Each row was made from one walk, in order. Every step used is in the known rows, and no mark comes twice. Write each row's walk.
In the rows, 128 means zero.
Known rows:
papu/gutot/ripok/tena: [149 163 137 134 145 105 110 104 109 114 153 144 153 163 113 172  79  89]
papu/gutot: [119 131 129 100 129 157 158 118 116 149 114 123 132 148 126 128 137 122]
vikisez/dibobes/papu: [145 104 156 139 127 167 145 153 132 135 136 153 114 117  91  85 211 181]
ripok/tena: [119 143 150 139 120 101  78 114 124 119 150 149 121  90 153 140 127 102]
ripok/tena/gutot/vikisez/dibobes/papu: [111  96  92 114 115 129 117 124 145 120 137 123 114 100 120 101 140 148]
ripok/tena/gutot/dibobes/papu: [122 139 115 114 130  54 111 151 130 125 179 135 123 114 150 126 139 157]
dibobes/vikisez/ripok/tena: [126 196 181 183 125 108  61 108  95 119 159 115 122  99 157 163 111 124]
vikisez/dibobes/papu/gutot: [158 101 130 117 141 188 185 160 126 121 139 127 136 161  69 112 183 181]
papu/gutot/dibobes/ripok/tena: [152 108 110 116 121  90 138 175 157  88 150 126 114 153 131 190  80  88]
vikisez/dibobes/ripok/tena: [142 101 143 135  93 117  83 165 172  77 135 169  96  81 123 154 141  81]
ripok/tena/dibobes/papu/gutot: [184 129 101 119 155 146 151 129  95  93 159 110 186 165  93 120 108 143]
ripok/tena/gutot/vikisez/dibobes: [ 75 115  93 113 112 112  98 113 177 112 108 141 117  59 142 117 141 111]
papu/gutot/vikisez/dibobes/ripok/tena: [142  64  88 112 108 158 142 150 170  82 108 116 105 136 105 167  82  79]
vikisez/ripok: [ 83 137 165 150 129 124 110 113 104 153 109 128 120 106 159 122 153 131]
papu/gutot/vikisez/ripok/tena/dibobes: [109 117  86 141 171 150 145 100 117  93 104  81 187 145 128 141  65 107]
papu/gutot/vikisez/ripok: [ 81 102 109 127 148 171 170  96 104 156  84  74 127 163 143 134  94 129]
papu/gutot/dibobes: [120 129 125 117 151 129 180 151 154 137 124 132 136 147 116 138 148 150]
gutot/vikisez: [ 95 101 123 120 117 167 135  92 132 180  83 117  94 111 149  88 131 126]
vikisez/ripok/tena: [ 95 148 162 165 137  88  69 117 105 110 148 132 132  94 167 157 116 108]
dibobes/ripok/tena: [141 109 139 119  84 100  73 135 128 111 140 144  87 106 163 156  96  62]
gutot/vikisez/dibobes/papu: [133  69 125 137 128 195 165 132 141 154 109 122  99 123  89  71 178 180]

Write each row's walk:
[186 144 134 138 150 116 128 120  77 121 181 125 148 201  93 155  81 126]	dibobes/papu/gutot/ripok/tena
[129  54  90  96 103 199 181 148 170 124  70 113  90 148  98 131 121 102]	papu/gutot/vikisez/dibobes/ripok
[162 132 115 148 171 135 144 134  76  85 156  93 195 172 105 137  99 147]	vikisez/ripok/tena/dibobes/papu/gutot
[150 173 143 157 144 102  84  99 129 108 127 169 178 110 116 113 116 101]	gutot/ripok/tena/dibobes
[138 193 149 176 164  97 125 146 123  93 173  98 152 146 128 198  99 152]	papu/gutot/dibobes/vikisez/ripok/tena
[145  77  94 101 135 196 196 109  94 173 112  75 109 195 109 101 104 159]	dibobes/papu/gutot/vikisez
[ 62 119  98  80  97 134 126  80 136 190  76 113  95  95 176  85 130 119]	tena/gutot/vikisez
[158 112 126 102 133 172 175 129  84 157 142 105 124 185 106 113 138 162]	dibobes/papu/gutot
[ 94 116 110  80  84  80 128 153 169 154 105 147  83 100 170 121 146 109]	tena/gutot/dibobes/ripok
[129  90 147 119  85 156 120 162 170 122  96 165  84  94 117 118 179 106]	vikisez/dibobes/ripok
[140 109 133 134 110  74  94 170 164  98 151 152  94 104 150 163 105  89]	gutot/dibobes/ripok/tena
[188 141 118 120 157 173 183 116  89 146 121 125 185 205  69  89 125 158]	tena/dibobes/papu/gutot/ripok
[ 60 163 130 143 141  31  86 138 145 110 153 134 139  79 180 159 128 125]	vikisez/ripok/tena/gutot/dibobes
[143 107 124 104  93 151 125 131 141 135  81 145 121 110 136  88 141  96]	tena/dibobes/ripok
[144 111 145 140 142 125 162 158 128 159 150 134 112 139 119  97 175 192]	gutot/dibobes/papu
[129 193 165 165 133 160 114 101 110 143  99 116 158  99 133  94 158 160]	tena/dibobes/vikisez/ripok
[ 89 174 140 101 105  93  99  87 121 182 104 160 117 112 158 101 146 110]	tena/gutot/ripok
[151 178 140 132 140 150 171 141 145 146 138 114 129 151 108 142 141 171]	papu/gutot/dibobes/vikisez
[187 132 134 152 156 136 136 149 118  89 173 150 161 176  55 152 128 145]	vikisez/dibobes/papu/gutot/ripok/tena
[189 153 140 158 149 116 103 112  96 116 157 150 176 147  97  97 115 138]	gutot/ripok/tena/dibobes/papu
[135 150 132 137 136 116  93 113 138  99 129 154 168  84 133 106 136 109]	ripok/tena/dibobes
[113 184 178 183 140 118 124 140 133 149 133 118 119 111 143 136 159 180]	gutot/dibobes/vikisez/ripok
[ 86 161 124  97 104  69  70 102 128 129 143 147 122  76 180 133 127  95]	ripok/tena/gutot
[ 33 121 109 108 115 121 119  81 115 179  73  95 104 100 191 100 120 124]	tena/gutot/vikisez/ripok
[141  96 114  98 115 127 176 173 158 128 117 125 104 165 129 154 117 113]	papu/gutot/dibobes/ripok
